Known rows, with every step that occurs:
Y -> V -> B: [ 13  -1   5  -1 -36  -4  -2 -18  -3  -2  10  -4  12 -15  -5  11   2  17
 -20  31   1]
X -> V -> B -> N: [ -3 -22  -5  28 -12  -1 -10 -18   0   3  25  19   6  -9   2  14  21  13
 -13  -5  -8]
W -> Y -> V -> X -> Q -> B: [ 12  21 -12   0  19   2  16  20 -24   0 -24   4  50  -7  -9  -1 -31   2
   6  29  -4]
Y -> V -> B -> C -> X: [ 23  -3   5 -19  -7  -6  14 -18   6 -16 -10 -16   8 -12  -6  14 -30  22
 -23  23  -2]
Y -> V: [  5   6   2 -10 -20   1   0 -10  -5   4  11  -2   0 -17   2   1   7  -5
   3  29   9]
W -> X: [-12  -4  11   6 -12   1   3  -4   3  -1  -4   0 -24 -17   7  -9  20 -24
  -6  12  15]
Y -> W -> X -> V: [  6  -7   8  15  66   1   0  15  10  -5  14  -4 -22 -18 -16 -17  22 -29
 -10  -6  14]
Y -> W -> X -> Q: [ -6  -5   8   1  12  -9  11  23  -6 -18   2  17 -20 -18  -9 -27   7  -8
  -3   1  13]
Y -> V -> X -> Q -> B -> N: [  0  11 -15  11 -39   2   3   1 -18 -11 -19  19  69   1   5   5  -4  11
   6  33   1]
W -> Y -> V -> B -> N: [ -7 -11  -4  -4 -11  -7   7 -28 -15 -11  -5  13  35 -47  -5  18  -8  17
 -13  39 -13]
K -> N -> B: [-28  23  -5 -15 -18  -2 -21   0  17   3 -10  -9 -76  -1  -6   4  54 -29
  25 -19   0]
Q -> B -> C: [ -5   9   6  -3  -1  10 -13 -12   5  13  -5 -26  40  22  -6   2  -3 -11
  18 -19 -11]
Q -> B: [-13   6   6   3 -26  12 -20 -12   3  18 -16 -11  26  12   2   0  18 -33
  12 -10  -5]
C -> X -> V: [  5 -10   0   5  28   4   2   4  10  10   6   7 -42  -6  11  -3   7 -28
  -1 -10   7]
W -> X -> Q -> B: [-27   0   8   5 -16   5   3  10  -4  -6 -15   7  17  14  12  -6  10 -12
  -2  10  10]
W -> X -> V -> B -> N: [-11 -25   2  30   3  -2   0 -15   6 -12  13  14   3 -18   5  13  25   6
 -29  12   6]
N -> B -> C: [-12  13  -1 -21  -5  -1 -16  -2  11  15   5 -20 -35   1   0   4  14   5
  18 -19  -5]
X -> Q -> B: [-18   4   0   4 -30   6 -10   7 -10  11  -2  12  18  22  10  -5   7  -5
  15  -7  -3]
Y -> W -> X -> V -> B: [ 14 -14  11  24  47  -4   0   7  12 -11   9  -5 -13 -18 -24  -5  14  -9
 -33  -8   5]
W -> X -> Q: [-19  -6   6   4 -18  -5  11  15 -10  -9   8  21 -30  -7  14 -16   9   2
  -3  13  18]
Y -> V -> B -> C: [ 23   2   4  -9 -14  -5   2 -19  -1  -6  18 -18  25  -4 -15  13 -18  38
 -14  22  -4]
B -> C: [  5   2   4  -6  -2   0  -5  -9   0   9  16 -11 -10   3  -4  -7  -2   4
  16 -14  -3]
X -> V -> B -> C: [ 22  -9   0  14  26  -1  -6  -5   6   9  35 -11  -6  14 -12   9  -7  30
 -11 -20  -9]

Rows:
[ -3   4  -7 -22  51   1  -4   9  23  10   2 -16 -54   5   7   9   5  -6
   7 -20   0]	N -> B -> C -> X -> V
[ 13 -11   1  21   2   0  -9  -5   3  13  30   3 -17   2  -5   9  13   9
 -18 -10  -3]	X -> V -> B
[-17  -2   1  -9 -23   5   1   7  -2   0 -28  14   4  15  18  -5  -6 -21
   7  -6   0]	C -> X -> Q -> B
[-10   6  -1  -7  -7   4  -5   6  -8   6   3  -4  34  33   2  -4 -13  15
  22 -17  -8]	X -> Q -> B -> C
[ 16  21  -8   7 -23   3   5  15 -15  -2 -14   3  47  15  -3  -2 -13   6
   3  27   4]	Y -> V -> X -> Q -> B
[  0  -5  -2 -16  -3  -7  16  11  -5  -9   4  13 -30   4  11 -12 -26  12
  11 -10   2]	B -> C -> X -> Q
[ 14 -17   2  14  12   0   1  -6  11   3   2   7 -31  -4   3   9   2  -7
 -26  -9   0]	C -> X -> V -> B
[ -9   4 -13  24 -47   2  -5   3 -16  -2 -21  23  44   8   7  -4   3  -2
  13  -1  -5]	V -> X -> Q -> B -> N
[-29  -4   0  10 -40  10 -21 -27   0   8 -18   5  48   0   9   8  26 -25
  15  -6  -9]	Q -> B -> N
[ 24  23  -9  -1  -1   1  10  14 -14  -6  -2 -13  60  23 -10   0 -32  28
   9  20   0]	Y -> V -> X -> Q -> B -> C
[  2   7   0 -17  26  -1   9  -5 -14   4   0   0   4 -39  -4   0 -11  -9
   8  29   0]	W -> Y -> V
[  9 -12   2  -8 -19 -11  13   2  -4 -15   1  11 -19   7   4   0 -33  33
 -13 -11  -6]	V -> B -> C -> X -> Q
[  5  -1   0  -4  55  13  -3  -1  17  10  -7 -20  19  24   2   7 -10 -23
   5 -23  -4]	Q -> B -> C -> X -> V
[ 16  17  -8  12  -9   2   0  17 -11   5  -8  -7  38  33  -8  -8 -23  13
  14 -15  -7]	V -> X -> Q -> B -> C
[-16   5  -7 -36   0  -8   6  17   6  -3 -10   6 -55   5  15  -1 -11  15
  14 -14   0]	N -> B -> C -> X -> Q
[-12   8   0 -32   6  -3  -6  -2  18   5 -19 -18 -49  -7   8   5   1 -12
  10 -16  -3]	N -> B -> C -> X
[ 14  -7  -2  -4  51   2   6   4  12   6  11  -7 -31   4   2  -2 -11  -9
   4 -18   2]	B -> C -> X -> V
[ -8  -7  -1  -8 -24  -5  10  11  -7  -6  -5  27 -42  -6  19 -12  -6  -7
   5  -2   7]	C -> X -> Q
[ 22 -12  10  14  71  -5   5   6  14 -15  21 -21   1  -4 -32  -3  -4  13
 -28 -15  -1]	Y -> W -> X -> V -> B -> C
